Every row comes from one small tree of marks. The marks that hang from a mark follow it in brackets, in alphabetical order. Every link used is in the known rows. Which tree was each row made from?
In the rows, 128 means zero.
Known rows
roke[fizag[fama] gokez vani[zutu[zadav[ludu]]]]: [113 159 117  94 174 124 109 146 132 112 154  74 176  87  73 122 138 126
 129  94 118 157 149 168 152 164 195  84 159 143 116 100 162  61 107 182
 127 150 120 139 127 111 117 155 125 104 116 146 163]
pade[ludu[zadav[kobab zutu]] mefa[fizag vuvubi[fama]]]: [124  95  56 119 124 120 137 141  94 152  88 149 103 158 179 178 124 133
 120 130 140 128 107 139 164 129 136 164 100  97 158 122  99 171  75 114
 142  97 124 151 110 137 143 150  99 173 122  84 128]
fama[vuvubi[mefa[fezof[kobab roke[gokez pade vani]]]]]: [124 138 143 132 134 129 147  94 115 130 135 143 142 104 118 127 153 148
 118 128 104 134 156 125 125 140 147  90 117 156 135 162 137 125 137 119
  93 162 116 114 121 134 139 103 112 115 136 129 138]
fama[vuvubi[mefa[fezof[kobab[zadav[zutu]]] fizag[ludu]]]]: [105 149 126 127 143 132 158 111 127 133 128 161 111 128 164 121 128 154
 122 141  94 124 164 116 126 132 135 113 114 157 135 131 124 148 109 124
  94 146 137 120 145 128 156 120  91 142 132 121 118]
fezof[mefa roke[fizag[fama]]]: [167 106 133 119 127 136 129 125 152 150 149 105 139  80  90 105 153 128
 128 132 155 140 101 123  95 122 103 129 101 120 110 141 158 124 151 123
 113 178 100 119 137  91 123 124 135  58 133 153 129]
pade[ludu[zadav[kobab]] mefa[fezof[roke] vuvubi]]: [127  66  98 165 110 127 114 132  94 131  88 145 123 147 161 182 119 137
 119 125 138 120  91 129 158 124 137 128 102  91 163 142  76 183  94  96
 138 110  92 139  92 138 121 121 110 175 161  86 129]
zutu[fizag[fama mefa[fezof] roke] vani zadav[ludu]]: [ 82 186 169 136 119 136 112 196 155 138  84 183 116 102 126 104 152 151
 120 133 110 121 130  94 162 103 134 151 194 148 150  78  80 162  72  84
 184 107  89 126 148 196 148 123 118 150 118 162  91]
fezof[mefa[vuvubi] roke[fizag]]: [178  98 101 115 102 127 133 147 148 153 137 119 133  70  93 128 146 119
 130 133 153 132 100 119  97 116 101 107 100 122 109 144 169 136 156 118
 109 178 107 117 116  99 121 129 145  59 132 142 138]
gokez[roke[fizag[fama ludu zutu] vani]]: [ 83 113 142 133 156 156 117 158 135 130 146  86 180 113  85 114 134 127
 129 109 141 141 110 153 110 144 132 117 141 156 119 135 161 115 126 139
 156 100 133 125 125 104 128 123 123 123 107 167 128]
vuvubi[fama mefa[fezof[kobab] pade]]: [120 131 126 113 110 114 145  72 125 176 107 130 104 123 138 133 152 148
 115 133 124 148 178 112 173 115 152 152 131 125 142 159 139 143 110 139
 119 158 130 140 114 141 144 106 108 141 147  88 154]
zutu[fizag[mefa[fezof pade]] vani zadav[kobab]]: [115 195 148 157 119 111 134 151 169 126  74 173 105  98 138 100 158 104
 117 120 116 103 143  98 156  91 149 156 190 116 145  98  83 125  98 101
 144 110 124 106 130 192 167 130 131 133 101 151 109]
pade[ludu[zadav[zutu]] mefa[fezof] roke[fizag gokez]]: [115  76 109 155 131  84 112 147  88 145  85 138 126 132 191 194 115 122
  89 117 134 168  86 165 155 172 192 133  59  97 132 112  76 143  68  92
 124 122  68 144  70 144  83 181 146 178 136 177 130]
roke[fizag pade vani]: [114 150 116 130 141 125 128 130 114 122 156  88 172  77  80 101 140  89
 133  96 129 176 117 174 111 134 170  82 143 138  93 135 146  43 160 149
 106 156 158 112 128 110 108 149 151  98  93 169 144]
gokez[roke]: [132  96 162 153 141 139 134 111 116 114 142 127 139 147 118 118 123 112
 124 140 148 118 110 132 118 141 116 146 109 118 126 178 138 129 153 117
 110  85 136 123 123 109 143 107 143 110 148 162 125]
zadav[kobab zutu[fizag[fama ludu roke[vani]]]]: [116 160 165 130 126 148 144 137 174 160 135 128 108 151 116  82 137 147
 131 106 121 101 143  95  88 130  99 139 115 137 102  90  99 166 158 132
 138  81 121 108 168 108 129 132 112 173 104  77 141]
fama[vuvubi]: [131 142 158 142 145 152 137  90  99  74 152 140 125 142 134 128 131 130
 123 149 115 110 152 128 121 148 114 120 125 153 128 165 137 126 141 112
 106 124 148 123 143 129 166 102 107 109 142 137 113]
fizag[ludu mefa zutu]: [ 62 134 140 131 124 151  80 185 142  89 129 131 151 145 122  99 104 131
 137 151 125 120 133 142 157 113  82 113 174 176 122  95 156 139 120 154
 201 129 109 139 147 154 112 164 105 162 103 131  83]
fizag[fama roke]: [114 136 181 124 136 172 110 151 132 100 138 105 125 165 107 109 132 143
 124 131 123 120 125 111 125 150  94 143 129 156 121 121 122 146 131 108
 193 103 126 120 150 119 137  94 120 139 150 116 126]
ludu[pade zadav[zutu[vani]]]: [138 149  86 112 117 105 129  98 136 130 179 151 143 111 155 134 136 152
 139 106 127 128 126 122 100 108 143 147 136 101 145 144 112 113 164 127
  93  71 157 117 134 160 152 107 124 107 103 129 102]
zadav[kobab ludu]: [120 114 172 139 108 133 128  59 113 136 150 130 100 159  94  77 116 141
 141 132 134 106 137 111 113 108  93 121 119  91 123 145  91 159 169 134
  90 113 124 146 153  89 124 105 115 168 157  51 131]
gokez[roke[fizag[ludu] pade]]: [100 117 139 145 146 127 127 161 120 137 158 110 160 118  98 120 112 112
 130 128 157 140 113 154 105 137 127 125 132 129 119 156 150 101 153 127
 114 115 149 123 128 110 125 122 150 115 119 184 107]
zadav[kobab[fezof[mefa[vuvubi]]] ludu]: [132 115 172 143  99 130 150  71 123 162 133 139  88 163 110 106 108 144
 158 132 119 110 139 115 103  86 102 122 113  90 103 153  99 164 166 136
  76 152 117 148 144  87 105 106 113 169 157  28 132]
kobab[zadav[ludu[fizag] zutu[vani[roke]]]]: [139 139 109 130 140 115 149  99 137 141 163 166  99 130 136 114  91 149
 140 114 103 135 111 133  96  95 136 133 118 108 131 129  89 133 145 142
  74 104 155 158 159 115 109 122 127 123 124 112 129]
fizag[fama]: [123 144 173 132 151 165 121 109 115  81 151  97 133 157 117 118 137 137
 132 135 133 123 146 130 140 146 107 160 143 128 128 139 137 116 129 124
 158 118 140 131 154 123 150 106 105 119 151 114 128]
zutu[fizag[mefa[vuvubi]] vani]: [132 176 157 130 116 139 120 157 151 108  84 169 113 105 129 119 152 109
 122 149 125 124 130 116 144  86 124 142 179 143 128 122 126 106 105  88
 152 113 123 103 127 188 148 157 143 111 105 169 134]
ludu[pade[mefa[vuvubi] roke[gokez]] zadav[kobab[fezof]]]: [126 122  98 132 103  78 145 111 119 129 119 151 135 144 170 183 114 133
 138 105 133 127  95 151  91 102 172 148  87  97 139 155  95 121 133 111
 103  95 144 115  85 151 131  89 118 134 118  74 122]
fezof[mefa[vuvubi] roke]: [190  89 115 121  96 131 136 130 145 144 136 130 129  89  98 129 145 128
 135 142 150 121 107 109 108 112  88 115 103 119 129 151 158 155 164 116
 117 161 105 125 125 111 121 114 139  68 143 118 137]
kobab[fezof[mefa roke[gokez]] zadav]: [163 123 148 162 143 111 149 111 150 136 133 125 108 127 127 120  97 127
 152 137  97 133 113 164 103  90 161 128  86 106 120 170 118 107 136 137
  69 196 140 135 111 105  91  89 123  71 162 111 139]
fezof[roke[gokez pade]]: [161 115 135 131 128 120 107 131 125 125 154  92 149 111  78 106 139 123
 126 136 141 126 130 134 121 154 114 110 112 110 138 150 151  99 172 131
 120 155 121 120 107 121 109 106 157  88 142 149 142]
ludu[fizag]: [141 125 142 123 139 134 131  74 128 105 149 133 111 143 139 128 123 118
 135 127 151 123 110 126  98 135 114 147 128 136 117 151 138 103 133 125
  85 114 142 107 135 111 143 133 147 100 137 168 128]
mefa[fezof[roke] fizag[ludu zutu] vuvubi[fama]]: [ 83 100  72 110 104 170  97 220 136 163  83  92 121 136 154 152 148 165
 124 149 107 112 173  92 161 161  93 113 143 155 138  66 176 182  81 151
 202 142 126 126  96 133 143 117  96 185 118  88 130]
mefa[fezof pade[ludu] vuvubi]: [136 104  97 139  94 129 105 157  97 118  97  92 130 147 165 202 119 126
 133 138 124 101 171  96 172 144 113 110 162 107 153 103 144 172 115 120
 171 143 138 133  92 148 124 136 137 198 162  94 126]
fizag[fama ludu mefa]: [ 60 150 164 121 148 164  94 181 136  85 132 112 155 153 111 114 113 144
 153 155 139 125 145 132 163 107  87 142 182 157 140  93 138 141  94 131
 201 134 120 139 170 153 127 132  94 174 138  97  97]
zadav[kobab[fezof[mefa roke]] ludu zutu[fizag]]: [160 130 159 139  99 117 164  89 162 216 137 157  82 146 131  88 122 159
 152 129 119 103 138  87  65 100  91 142  77  83  83 123  99 183 187 142
  53 136  95 133 158  79 100 138 117 162 121  55 134]
vani[roke]: [156 101 152 154 143 152 141  96 110  94 140 153 120 166 139 138 100 113
 106 138 124 113 111 133 127 147 108 126 105 142 106 153 110 125 160 137
 110 108 131 148 144 112 124 124 151 118 156 124 140]
fezof[mefa roke[gokez pade[ludu[fizag]] vani]]: [178  85 115 113 119 104 123 116 136 172 147 102 168  63  68 128 155 129
 137 117 158 153  97 147 107 125 133  89 119 125 148 143 151 108 159 131
  96 190  84 127 112 119  74 138 165  73 122 165 141]
fezof[kobab roke[fizag gokez]]: [160 118 125 143 133 139  98 102 139 138 142  63 139  97  66  47 164 121
 124 135 147 106 139 128  91 132 120  92  95  98 131 137 152 102 136 139
 100 178 122  96  94  80 122  93 134  66 140 148 161]
fama[vuvubi[mefa]]: [128 144 156 125 139 130 156  79 109 101 145 169 119 128 134 140 131 138
 113 142 114 129 144 128 132 138 127 123 117 167 129 181 134 130 137 104
  94 135 130 128 142 139 161 116 111 108 148 137 123]
ludu[fizag[mefa] pade]: [118 141 109 105 120 105 119  98 128 116 151 152 150 130 164 149 124 128
 149 132 161 125  96 121  78  93 112 145 139 142 121 143 152  87 144 139
  95 118 139  90 133 148 145 144 145 118 110 153  92]
mefa[fezof fizag[roke] pade vuvubi]: [124 120  70  98  89 137 112 222 139 144  64  91 111 150 188 161 126 113
 138 142 104  99 169  64 155 157 102 108 141 122 128  45 167 170 104 131
 201 137 154  96  96 120 145 143 146 203 126 100 129]
vuvubi[fama mefa[pade[ludu[fizag zadav[zutu]]]]]: [132 122  93  84 120  94 153  74 121 184 130 153 107 120 136 180 133 152
 115 122 146 154 143 128 162 122 146 176 130 137 153 168 137 151 107 123
 108 129 135 161 120 152 140 132 124 129 139 118 142]
fezof[kobab mefa[fizag[ludu[zadav[zutu]] roke] vuvubi]]: [145 119  82 107 100 141 141 155 161 165 118 124 109 108 131  76 145 137
 153 140 137 104 142 105 103  91  96 107 125 124 138  83 145 171 115 131
 129 154 132 107 144  97 130 119 105 103 104 104 117]
zutu[fizag[fama] vani[roke[gokez]] zadav[ludu[pade]]]: [127 185 151 127 140 115 135 140 136 133 126 173 130 103 121 141 141 163
 111 124 128 112 140 122 142 117 147 159 191 142 170 111  92 123  97 105
 140 106 111 152 146 196 152 114 128 111 125 160 106]
zadav[ludu zutu[fizag]]: [144 141 143 120 111 119 135 107 127 158 154 156 105 138 144  97 116 154
 138 147 131 116 151 102 114 135 100 143 110 106 106 112 124 163 163 133
  85 106 110 140 163 111 121 167 122 147 127 124 119]
roke[gokez pade[mefa] vani]: [131 142 128 121 140 100 122 130 107 114 129  97 172 103  93 115 136  99
 139 109 126 173 130 185 160 143 188  90 136 119 136 140 144  46 144 148
 130 157 118 124 108 141  89 153 148 116 105 141 155]

Which tree is each row?
[ 78 179 118 116 144 158  98 189 136 104 118  98 155 110 132 130 152 127
 123 118 100 140 151 123 134 136 127 124 175 152  97  89 176 101 107 141
 194 157 128 115 125 142 147 153 108 142  78 153 101] | roke[fizag[fama[vuvubi] mefa[fezof pade] zutu[vani]]]
[164 125  96 107  96 100 125 159 117 105 108  93 131 133 130 185 119 100
 131 135 138 112 154 117 139 147 117 123 132 116 143 109 169 139 132 115
 172 129 164 132  88 145 122 129 156 139 132 111 149] | mefa[pade[roke[gokez]] vuvubi]
[118 118 136 146 145 126 135 146 112 133 155 114 158 118 103 121 123 102
 123 123 152 142 105 152 101 143 136 134 116 118 105 171 154  90 165 126
 102 113 150 117 119 103 133 121 155  97 116 189 114] | gokez[roke[fizag pade]]
[154 144 139 133 145 117 134 115 134  96 149 166 119 134 142 126 100 128
 118 146 135 108 142 127 143 137 135 135 152 139 127 123 121 118 137 163
  97  93 136 145 172 131 155 152 114  92 130 152 117] | vani[zutu[fizag zadav[ludu]]]
[148 117 143 141 120 135 147 143 124 149 106 131 101 157 159 154 111 116
 145 148 111 130 128 134 121 115 120 128 114 130 101 141 133 125 128 124
 117 179 128 126 119 119 104 140 139 137 143 119 120] | kobab[fezof[mefa[fizag[roke[pade[ludu]]] vuvubi]]]
[137 119 136 130 146 101 126 126 124 107 126 107 147 102 109 139 129  92
  99 108 126 161 112 165 125 169 183  93  99 144 106 118 126  79 117 141
 117 122 125 130 102 124 103 154 160 107 118 177 168] | pade[roke[fizag gokez vani[zutu[zadav]]]]
[134 113 136 125 137 128  90 143 142 131 147  79 142 102  75  99 132 127
 122 139 147 124 131 135 121 153 115  98 112 126 132 131 153 111 132 128
 123 163 110 118 102 107 111 123 152 102 156 160 146] | fezof[roke[fizag[ludu] gokez]]
[139 150 132 169 144 124 147 131 124 110 120 177 114 116 134 133 128 111
  99 108 104 140 119 133 165 126 155 133 161 120 148 139  67 101 123 118
 138 106 126 156 138 182 137 114 149 121 121 156 117] | zutu[vani[roke[pade[mefa[fezof]]]] zadav]
[ 94 156 125 121 149 151 121 152 113  92 119 117 155 160 140 165 127 135
 153 139 119 104 146 120 137 113 107 155 163 134 138 113 141 151 103 122
 176 143 145 134 143 147 148 111  87 165 121  82  93] | fizag[fama[vuvubi] mefa[pade[ludu[zadav[kobab[fezof]]]]]]
[ 86 165 133 104 140 116  75 165 142 123 153  79 152  98  95 113 132 141
 118 119 127 142 159 162 136 142 146  94 173 153 132 110 171  68 114 145
 158 161 113 123  99 153 112 160 143 127 107 181 117] | roke[fizag[ludu[pade] zutu[vani]] gokez]
[153 154 159 114 158 141 142 114 142  92 144 155 126 144 147 149 115 139
 113 145 127 119 149 126 129 139 129 141 145 165 114 133 145 105 137 156
 116 101 136 126 175 130 162 156 106  92 119 143 138] | vani[zutu[fizag[fama[vuvubi[mefa]]]]]
[119 123  93  96 131 117 123 125 143 130 151 137 146 106 109 136 127 131
 148  87 138 135  86 144  92 138 164 119 137 149 133 128 128 113 128 116
  91  98 146  99 111 118 122 102 154  81 109 177 125] | ludu[fizag[roke[gokez pade vani]] zadav]
[103 133 133  86 120 129 108 132 121 135 140 132 132 142 115 129 114 157
 156 141 137 118 129 105 112 123  96 126 147 140 133 104 148 159 122 127
 134 135 114 135 145 116 120 130 127 159 132 116 103] | zadav[ludu[fizag[fama[vuvubi] mefa[pade] roke[gokez]]]]
[100 138  96  99 149 140 126 122 139  97 145 149 145 128 140 147 128 137
 158 110 147 124  89 134 108 116 135 174 152 134 126 125 140 126 100 119
 108  99 147 108 139 126 156 109 112  86 113 151 102] | ludu[fizag[fama mefa] zadav]
[187 101 118 156 117 128 141  79 158 147 148 115 122  83  87  44 147 132
 144 139 144 112 106 130  72  67 113 111  90  94 150 151 121 137 152 135
  77 180 135 116 140  81 117  70 105  28 133 113 135] | fezof[kobab[zadav] mefa roke]
[121 117 124 144 115 137 130 135 100 112  87 142 109 152 174 160 128 124
 122 142 121 145 136 131 178 132 145 142 112 112 126 146 127 135 102 124
 151 126 113 133 110 145 142 131 105 158 142  85 140] | pade[mefa[fezof vuvubi[fama]]]
[145 138 160 171 145 118 164  94 137 115 135 144  95 146 154 124  86 117
 156 137  93 138 117 171 109  78 164 143 103 114 108 174 105 102 132 136
  66 177 160 139 135 110 105 101 110  85 157 107 123] | kobab[fezof[mefa] zadav]
[ 95 147 123 129 135 141  99 159 126  97 132 119 143 117 123 100 128  98
 117 129 124 140 114 150 129 135 124 119 132 149  74 122 170  88 133 148
 147 149 123 115 121 117 131 172 129 108 100 173 109] | roke[fizag[mefa zutu]]
[134  98 106 145 140 139 132 131  99 111 145 165 148 152 140 171  95 121
 113 121 132 123  86 151 117 139 115 126 129 154 114 139 114 122 156 142
 118 114 130 154 138 131 105 139 153 120 119 150 108] | vani[roke[pade[ludu[fizag[mefa zutu] zadav]]]]
[148 148 143 162 148 135 144 110 130  99 130 172 107 118 118 122 131 111
  97 114 109 122 120 128 159 127 140 135 161 130 150 147  72 111 121 113
 131  94 133 157 141 174 148 105 150 106 137 158 127] | zutu[vani[roke] zadav]
[140 105 123 130 126 112 114 115 105 118 118  74 147 127 124 164 124 100
 117 125 150 138 123 138 127 145 128 125 131 122 145 109 125 125 112 114
 164 130 149 141 111 130 108 151 153 156 131 153 138] | mefa[pade[ludu roke[fizag[fama] vani]]]
[132  98  89 137  88 121 108 146  90 153  75  73 125 141 149 197 150 140
 119 138 129 109 187 107 163 141 138 116 138 105 168  97 142 181  80 121
 175 156 139 141  62 153 113 100 123 192 146  78 152] | mefa[fezof[kobab] pade[ludu roke[gokez]] vuvubi[fama]]
[ 91 148 145 127 138 172 106 180 144 100 138 103 158 133  91 102 149 147
 116  92 100 125 116 130 135 166 119 123 155 191 126  96 134 145 121 137
 236  92 119 133 142 136 136  98  97 124 101 134 110] | fizag[fama roke[vani] zutu[zadav]]
[ 99 127 143 131 146 167 115 149 122 115  99  93 116 164 184 117 146 134
 128 146 107 123 164  99 160 170 120 146 130 116 116  82 137 126  91 138
 156 137 126 104 133 110 156 136 111 173 145 125 124] | mefa[fezof fizag[fama]]
[124 108 123 133 118 127 120 151 118 139 128 135 143 128 116 121 120 118
 124 109 122 153  88 142 126 134 139  99 112 143 130 124  92 132 147 115
 155  99 118 127 130 131  93 137 146 150 112 139 127] | fizag[roke[pade[ludu[zadav[zutu]] mefa] vani]]
[123 135 143  99 139 122 150 104 134 136 117 145 109 136 143 123 133 129
 115 138 129 148 132 124 155 136 125 156 117 143 125 141 137 117 111 119
 128 138 120 125 141 126 149 152 126 125 149 136 143] | vuvubi[mefa[fizag[fama]]]
[110 152 140 145 129 109 149  79 122 137 157 146 113 149 129 123 117 149
 149 111 133 103 129 119 102 110 128 155 139 109 136 146  91 138 134 138
  85 118 141 139 147 127 150  83 104 141 147  86  95] | zutu[zadav[kobab[fezof] ludu[fizag[fama] pade]]]
[151 126 130 132 147 122 129 103 123  90 165 151 121 143 131 125  95 127
 122 138 125 117 142 128 152 140 129 120 147 124 129 133 118 117 149 177
 104  94 139 161 171 122 146 140 116 109 138 124 120] | vani[zutu[zadav[ludu]]]
[132 149 126 139 131 109 143 110 129 127 159 157 105 131 141  97  92 145
 143 136 112 124 130 140 110 104 139 142 109 108 126 128 104 142 146 136
  76 114 156 147 159 112 120 127 104 111 136 114 119] | kobab[zadav[ludu zutu[fizag]]]
[110 133 138  93 148 156 110 167 138 122 107  83 131 147 124  97 147 123
 129 134 115 128 137 119 142 167 121 123 126 148 128  81 147 116  97 130
 182 126 129 105 127 108 138 135 133 146 129 137 144] | mefa[fizag[fama roke[gokez vani]]]
[122  60 133 169 105 116 123 136  64 130  60 148 108 163 190 222 120 125
  87 146 140 157  97 145 171 146 144 143  78 121 151 139  76 173  66  83
 170 112  87 161  82 169 101 149 126 204 156 114 140] | pade[ludu mefa[fezof vuvubi[fama]] roke]
[138 161 138 129 141 143 147 123 161 156 135 138 105 144 114  98 144 127
 115  92  99 121 137 102 107 125 115 133 113 101  89 111  98 123 168 148
 123 100 113 130 148 119 118 142 142 168  94  75 159] | zadav[kobab zutu[vani[roke[fizag[fama mefa] gokez]]]]
[119 102 127 123 106 106 144  69 110 186  91 128 114 119 138 161 153 146
 101 127 130 161 156 124 169 119 161 140 118 134 154 152 112 157  90 122
 129 150 118 153 100 152 119 116 119 165 149  99 164] | vuvubi[fama mefa[fezof[kobab] pade[ludu roke[vani]]]]
[136 130 110 135 129 130 144  89 140 122 162 145 113 139 130 102 128 131
 138 100 121 108 125 122 110 132 134 150 105  91 115 140  99 149 165 130
  80  74 151 123 141 104 147  99 112 112 122  93 128] | ludu[zadav[kobab zutu]]
[153 121  81 104 112 125 118 143 107 113 123  91 134 145 135 204 116 124
 145 132 155  99 145 111 136 132  94 139 171 124 162 115 165 152 114 116
 171 130 164 137 111 141 135 136 138 153 141 112 127] | mefa[pade[ludu[fizag[fama]]] vuvubi]
[169 120 102 109 106 128 137 109 159 160 109  92 119 106 127  52 155 106
 151 141 143 112 143 104 102  92 106 109 128 108 140  87 152 132 128 144
 130 174 141  98 141  84 129 131 127  95  99 126 127] | fezof[kobab mefa[fizag[roke[vani]] pade]]
[146 120 118  95 116  86 154 106 138 150 100 141 104 128 160 141 121 104
 111 140 137 148 128 115 145 135 126 148 104 130 133 126 137 125 118 116
 131 137 137 126 122 130 135 168 155 137 135 149 146] | vuvubi[mefa[fizag pade[roke]]]
[166 140 136 136 137 143 144 108 142 135 148 151 102 142 140 114 129 126
 110 118 102 131 137 106 124 139 110 134 115 112 106 130 105 122 168 136
 117  89 124 142 152 135 120 151 152 140 112 128 148] | zadav[zutu[vani[roke]]]
[129 114 152 132 135 108 120 116 116 113 119  96 144 103 103 128 140  93
 104 114 131 163 109 165 118 164 173  97  89 139 104 127 128  84 117 116
 119 134 121 120  89 121  97 147 166 116 128 177 170] | pade[roke[fizag gokez vani]]
[137  85 115 144 143 123 139 144 103 132 132 128 176 128 114 163 114 107
 126 119 148 149  91 158 127 129 147 110 127 126 141 162 134 107 152 145
 129  85 134 141 127 125 112 143 143 131 106 148 137] | gokez[roke[pade[ludu mefa[vuvubi]] vani[zutu]]]
[ 67 136 124 114  97 141  93 252 141 121 114 146 146 136 102 127  93 125
 148 149 128 124 118 121 143  98  83  85 167 181 128  84 134 161 129 117
 213 130 125 125 142 162  95 135 139 187 117 104  95] | fizag[ludu mefa[vuvubi] roke[pade]]
[130 117 129 119 134 123 122 142 126 117  85 127 114 150 160 102 123  97
 122 144 127 147 106 138 155 143 138 128  94 122 129 114 124 104  99 125
 157 123 108 112 120 117 131 167 136 145 124 140 140] | pade[mefa[fizag[roke[gokez vani]]]]
[127 131 146 145 122 114 152  79 136 149 125 159 104 124 149 105 130 141
 116 122 107 143 141 120 143 115 152 126 100 121 119 155 106 134 134 130
  85 145 110 122 131 123 124 128 117 130 155 112 148] | vuvubi[mefa[fezof[kobab[zadav[zutu]]]]]
[115 130  80 105 126 113 134 100 153 119 134 152 127 128 137 132 120 113
 161 101 150 106  91 119  91  97 131 158 143 111 124 123 126 134 129 129
  83  95 161 100 127 111 151 111 131 105 103 122 109] | ludu[fizag[mefa[pade]] zadav[kobab]]
